What can hang from each mark:
nafare: vamo
lotur: rusab
rusab: lotur vamo
defu: susame vamo vasir
vamo: defu rusab
susame: defu tuke
tuke: susame

Each row was made from one small tree. Brackets hold a mark, then the marks that hang from it, in alphabetical order. Every link used is in the known rows. Write each row's tree.
Known rows:
{rusab lotur {vamo defu}}: [-32  -6 -42 -58  25 -32   9 -35  10 -43  51 -27   8 -20   8  21  -9  22
  19  18  -5 -22 -65  27  -4 -25  10 -64  28 -26  27 -37   1  14 -86   9
  24  15 -12  -6 -27 -30  33  48  50  44  28 -63 -25 -34  15  27  19   9
 -45   2 -23  27  -8  17  33 -25 -40]
{vamo {defu susame vasir}}: [ 19  -1 -21  -6 -61 -65 -80  21 -26  -6 -25 -22  11 -29  23  -6   2  53
  -2  -3 -20   9 -16  16  45 -41  71 -52  11  12  28  51  -1  29  -3  56
  -3   7 -15  -1   3  68  55  -5 -19  15  -8   1 -40 -16 -18  34  95  35
 -50  37 -36  32  20   3  40  25  -6]
{tuke {susame {defu vasir}}}: [  9   8  -7  60 -37 -21 -25  -8   1  -4 -34  -2 -10  -5  22   5   6  49
 -39  29  36 -11   3  41 -39   5  -3  14  -8  30   6  18 -29 -16  -3  32
 -32   8  11 -46 -63  62  39 -26 -28  40   1 -21 -16  35 -55  19  15   8
  -8   5 -11  30  13  40   1   0  39]
{lotur rusab}: [ 18 -15  31 -19  -9  21  17  20   1   6  -8 -15  -6 -11  12   4 -29  21
  10   0   1  -9   1   1  37   1  -7   7  10  -2  -8   0 -17  10   0 -23
 -32  -9  -9  -6 -48 -11  -6   7  -5 -15 -14   3 -16 -12  -5   8  11 -10
 -20 -20  11  51  -5 -10 -13 -12  27]
{lotur {rusab {vamo defu}}}: [-30  -5 -35 -87   7  -5  18  14  -8 -25  24 -51  16 -20  14  23 -44  58
  34   3  14 -20 -26  16  66 -44  10 -67  48 -14   2 -17   3  -2 -52 -15
  -6   1 -26  15 -61 -15  27  23  15  -5 -14 -44 -24 -27  -8  34  40  10
 -44 -27  -6  62  11  21  29 -27   0]
{tuke {susame {defu {vamo rusab} vasir}}}: [ 16  12 -37  31 -33 -53 -11   9 -13 -28 -59  -7  -9   3  31 -15   1  82
 -78  43  -8  -3  36   1 -17 -40 -11  -5  15  68  25  10 -23 -20 -34  39
 -37  -9   1 -44 -81   7  40 -17 -54  89  15 -21 -15  17 -50   3  33 -44
  20  -9 -40  -8 -15  45  -2  51  19]
{lotur {rusab {vamo {defu susame}}}}: [ -2  -9 -33 -78  -7 -22 -14  28 -10 -13  12 -55  25  -4  48  24 -44  73
  47  10 -18 -11 -29   8  75 -53  33 -66  21 -18 -13   0   6  12 -50  12
 -28 -11 -32  -1 -36   5  31  -7  -2  -1  -9 -15 -69 -28   3  45  64  31
 -60 -21 -29  64  22  -3  48 -14   5]
{susame {defu {vamo rusab}}}: [ -4  35 -32 -27  26 -39  14  -4  -6 -35  -1   3 -22  -8  19 -23   6  33
 -57  39  -4  15  24 -20  -9 -41 -10 -25  23  44   8 -12  15 -18  -7  25
  -9 -10 -42  -5 -53 -37  18 -27 -53  41 -12 -16  -7   6 -14  -7   3 -41
  57 -44 -18 -20 -20  28 -20  49   8]
{susame defu}: [ -8  30   0  -6  20  -7  -6 -17  -6  -9  11  -1 -22  -9  17  -4  15   2
 -14  34  30  10   3  11 -19   4 -12   2  -1   4 -16  -2   5 -17  19  10
  -8  10 -28  -4 -33  17  10 -35 -27 -11 -21 -14  -9  15 -25  12 -12   8
  15 -27   1  14   4  25 -25 -14  23]
{defu vasir}: [  6 -16  11  23 -49 -28 -12   2 -21   3 -12  -5  -2  -4 -11  -4   4  28
 -26  -1  -5 -12  -3  -7  14 -16  16   8  22  21  30  32 -21  35  -7  19
   5  -1  15 -12  -6  17  25  -8 -21  23  -4  -3  10   6 -35   3  39 -13
 -16  15 -25   6  -2   7   2   5   6]
{nafare {vamo defu}}: [-39   0 -20 -29  15 -16 -36   8 -29 -27  -7  -8  13  -7  -8 -14   9  31
   0   7  36 -12 -23  30  50 -26  33 -61   8  21  11   5  10 -15 -35  20
  26 -12 -12  61   2  -7  12   9  30  16  -6  -3   4 -12  -2  10   5  24
 -31  12  42  11  26  30  23  13 -36]
{defu {susame tuke} vamo vasir}: [ 67 -12 -20  12 -79 -63 -44  23 -37 -13  -3  13  31   3  14 -31  15  71
 -46  13 -14 -21  14 -29  41 -55  56  17 -19  19  11   3  13  67  -6  49
 -32  -5 -13 -54 -23  27  29 -33 -83  46   7  24  11  28 -74  30  68 -18
 -15 -21 -54 -21 -14 -38  24  39  14]
{nafare vamo}: [ -7  -5  10   7  14  -1   0   1 -17  -9 -20 -14   2  29  -3 -20   7  16
 -11  11  27 -26 -24   2  39  -8   4 -23 -17  12  -2   0   1  -1 -26  15
  10 -16  13  43  14 -24 -18  -9   0  36   7  23  13  14  -2  -7 -23  -5
 -16   6  26  -4  13  27   6   6 -27]
{susame tuke}: [ 36   1 -28  -4  14  20   1   4   6  -7  37  23  42 -13 -12   2  15   8
 -18  -6  37  -6   8  14   4  -5   3   9 -17 -20 -30 -22  10   8   7  12
 -15  11  -5 -11 -37  11   3  -6 -25  -7   3  -2  26  11 -27  19   6  18
 -11 -25  21  -7  -1  -5 -11 -11   5]
{vamo {defu {susame tuke} vasir} rusab}: [ 55   4 -75 -35 -20 -48 -44  37 -23 -26   2  -9  56 -48  12 -14   5  47
 -28  -5 -18  17  14  20  53 -45  63 -65   1   0   3  28  10  18 -19  76
 -18   6 -29   7 -56  44  67  -3 -43  23  -1  14 -38 -29  -4  49 108  41
 -32  16 -15  29  21  10  17  36  -9]
{nafare {vamo {defu susame} rusab}}: [   5   -1  -37  -47   30  -36  -47   30  -18  -26  -41  -28   28   -7
   28  -24    1   42   -4    7  -20   11  -10   22   78  -41   40 -105
  -15   16   -3   19   16  -18  -45   53    1  -21  -27   67    5   -8
   26    0    9   26    1   33  -60  -41   46   14   35   30  -29   28
   11   19   35   24   22   55  -39]
{vamo {defu vasir} rusab}: [ -9 -12 -45 -35 -22 -53 -14  20 -18 -33 -16  -4   7 -40  -8 -16  -6  34
 -28  -1  -8  13   3  17  38 -36  23 -65  47  26  39  36 -10   2 -26  50
  21   7  -9  33 -45   7  59  29   6  28 -12 -15 -21 -29   2  11  75   8
 -14  37  -8  24  13  32   2  31 -23]
{rusab lotur vamo}: [ -7 -11 -24 -27  23  -8  34 -34  22 -26  37 -24   0  15  12  25 -16  14
  14  29 -13 -41 -56  -9 -19  -3 -15 -24  15 -33   6 -41  -9  37 -77   1
   1   6   2 -29  -5 -52   2  18  31  57  37 -43 -31 -13   9  13 -15 -19
 -20 -14 -32   3 -26  14  24 -25 -19]
{lotur {rusab vamo}}: [ -9 -16  -9 -50  17  11  49   9  -2  -7  14 -42  11  20  13  26 -47  53
  18  11   5 -34 -21  -5  40 -28 -17 -16  32 -14 -11 -16  -7   7 -45 -29
 -24  -8  -1 -15 -49 -39  -4  -5 -10  14  -4 -21 -16  -5  -9  14  15 -24
 -25 -40 -20  38 -10  11  12 -31  19]
{defu {vamo rusab}}: [  3   9 -27 -19   2 -35  27  15  -4 -18 -25  -2   5   7   2 -25  -8  30
 -45  11 -34   0  26 -37  13 -47  -4 -21  14  42  21 -13   8   8 -20  11
  -2 -16 -12   5 -18 -54   7  10 -22  44  10   5  -3  -7   2 -18  16 -52
  34 -17 -24 -30 -29   3   2  53 -16]

Which tree is each row?
[ 34 -18  -6  -4 -52 -64  14  -6 -16 -40 -18   0 -19  -5   2 -19  -4  43
 -66  26 -53 -22  -7 -36  -2 -38  11 -15  30  40  65 -11 -28  60 -66  42
   1 -14  -2 -28 -34 -56  24  37 -27 103  21 -15 -21  -8 -14  -6  42 -76
   6  17 -55 -13 -51   1   4  55 -22] : {defu {vamo {rusab lotur}} vasir}
[ 65  10 -59 -27  -4 -30  -6  30  -3 -20   4   8  49   0  26 -23   6  38
 -46  11 -42   8  36 -30  32 -60  22 -19 -26  13 -16 -21  23  14 -18  38
 -39 -23 -33 -20 -32 -24  14 -12 -69  36  27  27 -19  -1  -9  13  50 -11
  17 -26 -30 -25 -16 -29  10  54   5] : {defu {susame tuke} {vamo rusab}}
[  18  -12  -38  -46   31  -43  -45   11   -2  -38  -16  -23   13  -14
   39  -20   11   23   -4   27  -34   -2  -46   19   31  -26   44 -104
  -17   -2    7   -7   -1   10  -80   60   -6  -24  -28   48   -1  -28
   18   35   30   65   22   19  -83  -55   60   20   17   14  -50   45
   12   34    7   17   32   46  -64] : {nafare {vamo {defu susame} {rusab lotur}}}
[ 53   0 -65 -53  24 -16 -32  18  13 -38  39  -1  50 -53  34   3  13   8
  -8   5 -34  11  -9  35   0 -19  39 -76 -22 -41 -19 -28  13  10 -55  63
 -38   3 -48   5 -54   6  46  45   4  27  25  -3 -63 -53  37  52  48  49
 -37  14  15  32   3 -13  13  25 -29] : {vamo {defu {susame tuke}} {rusab lotur}}
[  7  16   1  53 -68 -53 -36  -6 -17 -21 -42   1 -15  -1  25  -9   3  81
 -65  41  20 -19  16   7 -29 -33   2  20   1  54  37   4 -19   0 -14  32
 -30  -2   1 -62 -63  32  33 -20 -50  65  10 -38   7  47 -80  10  17 -34
   6 -12 -33  -4 -15  28  11  28  30] : {tuke {susame {defu vamo vasir}}}
[ 27  14 -23  23 -10 -18 -10 -10 -27 -18  39   7  12 -26  -2  -6  26  37
 -57  23  65  -9   2  22  -3 -17  14  20   0  -6 -14   5   1  14  16  37
 -14  21 -23 -28 -74  39  47 -45 -75  12 -30 -15  25  38 -86  41  35   9
   2 -38  -2  13   5  32 -32 -12  42] : {susame {defu vasir} tuke}
[-25 -15  -5  -2 -29 -53 -40   6 -48 -22 -23 -13   3 -14 -17 -27  10  55
 -25   9  40 -26 -30  24  72 -38  46 -56  24  30  41  36  -8  17 -38  37
  29  -3   1  46  -6  16  38   5  -3  49 -16  -3  13   0 -35  21  50  10
 -42  31  10  15  24  40  23  17 -35] : {nafare {vamo {defu vasir}}}
[  26   29  -19    6  -47  -46  -25   -9  -38  -28   27   15    4  -26
   -2  -26   25   70  -78   41   53  -23   17   -5    9  -52   30   31
   10   25    9  -13    4   34   10   35  -19    4  -33  -47  -74   13
   38  -49 -101   42  -18  -16   47   51 -112   37   43  -18   12  -57
  -26  -11  -21   10  -14   10   35] : {susame {defu vamo vasir} tuke}
[ 10  37 -25 -10   8 -17  -5 -15 -13 -25  50  24  12 -31   7 -23  33  36
 -57  37  57  -6  27   2 -15 -37  11  18  -7   7 -15 -39  24   0   7  16
 -22   3 -50 -34 -72   1  17 -42 -81  11 -18 -18  39  42 -82  33   5  -9
  28 -75  -5 -18 -20   6 -20  10  31] : {susame {defu vamo} tuke}
[  36   16  -43   -7   -9  -49    3    2  -29  -40   20   23   11  -22
   -3  -26   14   62 -102   37   21  -10   31  -14   13  -59   12   -5
   16   43   12   -3    0   16   -8   54  -19    4  -37  -33  -97  -15
   47  -40 -105   55  -20  -10   24   30  -83   21   57  -36   32  -51
  -25  -14  -21   31  -33   39   29] : {susame {defu {vamo rusab} vasir} tuke}
[  6  -6 -39 -43 -42 -80 -36 -16  -9 -32  15 -44  11 -13  36  19 -15  65
  13  22 -38 -28 -79  12  26 -46  53 -69  21 -25  41   3  -9  64 -79  52
   2  22 -13 -31 -11  15  55  13   9  77  29 -38 -72 -22  -6  47  74  12
 -77  19 -68  43  -1   9  61  -3 -32] : {rusab lotur {vamo {defu susame vasir}}}
[ -2  -1 -47 -62  10 -51 -27 -14   9 -38  34 -40  15 -10  42  27 -12  35
  40  17 -37 -14 -69  16  -2 -39  33 -74  12 -41  16 -27  10  30 -80  37
  -2  15 -22 -12  -3  -4  34  23  34  48  33 -44 -73 -36  32  43  38  19
 -63   9 -40  40   1   0  56  -9 -29] : {rusab lotur {vamo {defu susame}}}
[ 20  17 -25  11  13 -28   2 -14  25 -37 -28   5 -23 -11  48   0   2  41
 -55  52 -28  -7  10  11 -75 -14 -27 -17 -15  32  13 -48 -22 -24 -65  26
 -49 -13 -19 -45 -83 -32  17  26  -9  94  39 -44 -39  -8  -8  -1 -31 -47
  15 -11  -9  -1 -40  26  -2  43  -1] : {tuke {susame {defu {vamo {rusab lotur}}}}}
[-21 -12 -37 -41 -29 -61  -4 -29 -16 -44  36 -34   1 -24   7  18 -13  56
   2  15  -6 -39 -70  13   7 -39  27 -54  50 -16  61   1 -22  54 -84  24
  26  15  -9 -18 -30 -14  56  36  28  75  10 -59 -22 -13 -17  30  54  -9
 -59  14 -40  27  -5  30  39 -17 -30] : {rusab lotur {vamo {defu vasir}}}
[  2   2 -39 -54  30 -26   0  -3  15 -38  19  -3   2 -51  13   9   2  -3
  -3   9 -36  13 -24  30 -19 -12  14 -74  20  -9  21 -20  -7   0 -64  31
  13   5 -31  33 -44 -28  33  74  43  32  14 -25 -45 -58  46   9  22   6
 -24  32   8  28  -8  17   7  15 -43] : {vamo defu {rusab lotur}}
[ 21  -3 -50 -34 -30 -72 -46  36 -25 -18 -33 -21  22 -26  24 -10  -1  46
 -17  -5 -49  30  -1  10  52 -48  53 -81  14  25  21  45  -5  17 -28  69
  -3   1 -19  14 -22  41  61   6 -14  26   1  11 -64 -41  22  27  99  22
 -28  43 -29  28  22   8  27  49 -16] : {vamo {defu susame vasir} rusab}
[  8 -17 -25 -61 -51 -51 -34  28 -33 -13  -6 -62  14  -4  38  17 -49 101
  26   9 -21 -24 -40   3  92 -66  46 -61  45   4  28  25 -11  39 -46  24
 -26  -4 -11 -13 -43  26  49 -15 -22  32 -15 -11 -55 -13 -24  55 102  14
 -69  -6 -51  73  14   7  44 -11  12] : {lotur {rusab {vamo {defu susame vasir}}}}
[  6  22 -24 -30  18 -45  11 -24   6 -45  11  -4 -37 -27  25 -15  17  24
 -57  58 -26   0  -3 -14 -41 -27 -15 -19  12  22  17 -45   0   5 -46  23
  -8  -9 -43 -18 -62 -66   9   9 -35  70  11 -31 -31  -9  -6   4 -12 -53
  35 -30 -20  -6 -44  22 -12  41  -6] : {susame {defu {vamo {rusab lotur}}}}
[ 19  -7  -9 -25  -1 -37  23 -10   8 -33   2   5  -9  -8  12 -11   1  17
 -42  31 -49  -6  -4 -32 -23 -28  -4 -26  15  20  33 -38  -9  31 -60  19
  -6 -20 -14 -18 -27 -74   1  43  -9  71  26 -16 -18 -15  22 -12   2 -66
  15  -4 -19 -17 -47  -6   4  51 -32] : {defu {vamo {rusab lotur}}}
[ 68  -3 -24  17 -49 -25 -50  22 -22   8   5   1  36  -9  16  -7  11  41
 -26   1   2  -9   3  -2  38 -31  50   6 -34 -17 -14  23  -3  48   5  55
 -32   0  -3 -36 -19  52  40 -31 -64  24   2  25 -10  16 -44  44  70  25
 -32  -2 -26   3  -1 -27  10   6  20] : {defu {susame tuke} vasir}
[-15 -11 -28 -46  42 -25  -7  -2  -6 -42   2 -13   9 -20   6 -11  11  17
 -21  27  -9  -8 -38  32  22 -15  18 -96   5   9  15 -19 -12   0 -83  45
  24 -11 -17  69 -27 -54  11  60  48  61  17  -8 -39 -59  43   2  -1   3
 -36  43  42  26   7  42   7  29 -64] : {nafare {vamo defu {rusab lotur}}}
[-37  -7 -42 -35 -19 -64 -12  -1 -25 -34  14 -31  17 -12  -8   5 -16  63
   1   4  14 -15 -42  15  45 -56  29 -59  52   8  38  24  -2  30 -40  25
  32  19  -1  -4 -28  14  69  -3   5  39   2 -41  -5   0 -37  23  67   5
 -37   3 -40  25  19  40  34  -8 -19] : {rusab {vamo {defu vasir}}}
[ -2   4 -16 -30   1 -45 -72  18 -25 -21 -26 -23  15  -4  30 -19  19  39
  15  11   9   0 -30  25  67 -36  56 -76 -22   4   0  13  21   3 -26  40
   2 -18 -19  50  20  22  13 -10   8  18   0  18 -35 -15  11  27  27  45
 -52  17  12  16  34   4  47  21 -31] : {nafare {vamo {defu susame}}}
[ 16  10  -8 -11 -29 -75  11 -16 -21 -45 -10   3 -39 -16  17 -22  17  45
 -82  56 -14 -16 -10 -16 -24 -40   3 -14  32  42  49 -15 -20  37 -53  50
  -3   4 -27 -38 -69 -47  40  -3 -51  94  -4 -34 -23   4 -37   8  24 -65
  17  -9 -46  -4 -44  29 -17  42   1] : {susame {defu {vamo {rusab lotur}} vasir}}
